In the rows, 128 means zero.
Known rows, with every step that occurs
koze/vefif: [141 151 115 125 132 136 163 158 199 124 149 129 123 113 106 125 169 153
 120 112 135]
mize/pabop/pasa: [140 141 121 132 176 100 173 156 159 146 140 114 126 136  88 112 167 158
  95 115 106]
pasa/koze/vefif/bulo/mize: [130 110 130 163 154 104 143 132 227 148 102  90 126  76 142  81 148 164
 118 134 141]
zifa/bulo/koze: [150 166  99 128 144  57 134 121 154 112 166 123 109 135 145 114 130 128
 104 164 165]
zifa/bulo/pasa: [164 178 101 125 147  75 133 145 152 114 151 122  96 136 146 129 120 108
 109 154 158]
bulo/koze: [125 158 121 143 137  72 151 149 180 131 140 118 114 111 140 109 133 141
 103 148 157]
pasa/pabop/nisamev: [144 163 112 132 111 123 151 170 124 154 139 166 145 123 133 118 133 155
  81 111  82]
bulo/koze/pabop: [108 155 137 148 134  67 175 154 181 138 170 111 120 114 139 106 147 164
 117 133 103]
zifa/pabop: [144 166 121 126  83  98 139 124 128 103 109 163 126 105 132 133 116 133
 105 106 137]
bulo/mize/pabop: [150 159 143 170 158  89 153 151 145 138  97 119 114 114 136 121 155 168
 109 131 118]
zifa/bulo/pasa/pabop: [155 179  98 112 124  74 137 166 152 131 154 143 114 120 149 128 111 131
 123 148 115]
pabop/pasa/koze: [126 105  99 103 146 126 142 156 196 159 154 101 138 107  91  99 133 153
  94 135 123]
bulo/mize/pabop/nisamev: [150 165 140 176 160 100 160 145 115 150 111 131 120 137 145 108 155 168
  73 124 101]
koze/pasa/pabop: [125 163 116 115 114 121 159 184 178 150 151 138 153  95 112 105 103 164
 135 117  98]
koze/vefif/bulo/mize/pabop/pasa: [133 124 137 164 200  83 185 129 203 151 116  87 120 118 105  74 185 179
 104 119 116]
bulo/mize/pabop/pasa/koze: [125 108 120 134 173 103 154 152 188 166 133  85 127 108 105  90 142 181
  98 145 109]
vefif/pabop: [150 112 140 138 125 115 155 150 159 125 147 141 136  95 135 121 148 135
 100 109 154]
mize/pabop/pasa/koze/vefif/bulo: [118  91 118 146 196 107 173 147 236 158 141  81 131 103 109  95 171 167
 114 111  95]
zifa/bulo/koze/mize: [128 163 123 138 149  76 149 120 143 129 164  93 116 132 153 118 133 145
 127 159 111]
vefif/bulo: [149 135 128 162 149  94 135 141 171 135  94 126 134 101 138 115 145 123
 104 107 133]
vefif/bulo/mize/pabop: [148 142 151 194 178  69 149 137 158 142  73 107 120 105 153 109 158 159
 108 122 115]

Rows
[107 109 122 114 152 138 156 152 181 170 153  74 144 108 104 103 135 168
 117 133  73]
pabop/pasa/koze/mize
[104  77 138 119 152 137 168 146 185 167 171  74 149  94 117  97 139 169
 113 126  85]
vefif/pabop/pasa/koze/mize
[102 124 134 149 173  49 187 132 203 156 164  86 128 117 116  65 159 163
 101 125 105]
vefif/bulo/koze/pabop/pasa
[101 125 150 168 210  59 190 131 180 164 133  64 124 126 129  86 165 170
 111 128  77]
vefif/bulo/koze/mize/pabop/pasa
[127 121 137 183 184 106 166 139 179 163 119  99 126 114 152  89 159 181
  87 123  86]
pasa/koze/vefif/bulo/mize/pabop/nisamev
[117 153 118 134 143  93 175 150 223 127 165 111 110 112 126 105 160 159
 118 139 153]
bulo/koze/vefif
[103 139 142 146 192  77 193 145 167 161 154  74 119 136 114  98 162 177
 110 137  79]
bulo/koze/mize/pabop/pasa
[128 113 140 179 185  91 159 143 211 150 103  85 120  90 146 101 161 181
 123 129 103]
pasa/koze/vefif/bulo/mize/pabop
[143 100 130 119 147 111 171 141 173 139 164 123 138 111  99  90 159 144
  84 111 151]
vefif/pabop/pasa
[114 122 123 127 126 120 154 170 183 152 168 110 139  98 122 120 137 168
 123 120  73]
pasa/koze/pabop
[115 131 109 119 147 124 162 178 243 144 164  92 107  95 128 115 135 153
 127 141 133]
bulo/pasa/koze/vefif
[121 115 120 149 161  84 135 165 216 156 114  87 115  84 160 106 106 125
 113 142 132]
vefif/bulo/pasa/koze
[123 139 139 138 181 110 183 151 148 160 141  88 130 136  99 114 169 174
 112 116  64]
koze/mize/pabop/pasa
[126 167 116 128 120 129 166 175 145 161 159 148 153 118 122  95 107 165
  98 112  83]
koze/pasa/pabop/nisamev
[123 120 138 148 145 105 191 139 183 136 190 129 123 118 149  88 162 158
  74 120 146]
bulo/koze/vefif/pabop/nisamev
[103 139 151 175 165  69 161 131 180 150 115  78 126 103 165 100 139 149
 124 135 100]
vefif/bulo/koze/mize
[104 133 128 132 139  97 164 181 202 157 168  93 116  97 141 113 121 159
 126 136  84]
bulo/pasa/koze/pabop
[134  97 126 113 153 126 190 141 209 135 185 116 135 110  89  86 180 159
  96 106 150]
koze/vefif/pabop/pasa
[149 123 136 147 130 124 161 143 130 138 156 151 138 119 144 108 148 138
  63 103 133]
vefif/pabop/nisamev
[124 147 124 135 197  65 178 123 147 144 176  76 116 154 117 103 159 166
 112 149  85]
zifa/bulo/koze/mize/pabop/pasa
[113 126 140 150 167 125 158 170 156 159 134  85 132 109 138 144 143 177
 134 125  43]
pasa/koze/mize/pabop
[102 121 153 177 195  86 164 167 184 168 114  58 117 101 171 126 130 159
 135 131  51]
vefif/bulo/pasa/koze/mize/pabop
[126 102 115 146 157 120 146 148 233 144 129 100 135  84 130 107 152 149
 122 113 120]
pasa/koze/vefif/bulo
[108 169 118 134 129  94 175 169 164 163 171 133 143 117 137  78 100 170
  95 132  98]
bulo/koze/pasa/pabop/nisamev
[118 106  97  98 149 143 168 157 237 151 178  96 132 107  81  96 159 171
 111 127 123]
pabop/pasa/koze/vefif
[146 115  99 122 179  92 140 129 166 149 155  88 123 126 109  94 138 170
 101 158 116]
zifa/bulo/mize/pabop/pasa/koze
[115  98 111 126 142 103 162 116 223 135 133 105 135  88 114  86 141 153
 109 106 120]
zifa/pabop/pasa/koze/vefif/bulo
[105 163 120 124 124  83 169 177 198 153 165 122 141  93 129  87  95 170
 135 140 113]
bulo/koze/pasa/pabop
[118 108 117 127 174 121 177 151 227 158 157  81 121 106  95  85 169 195
 114 138 111]
bulo/mize/pabop/pasa/koze/vefif
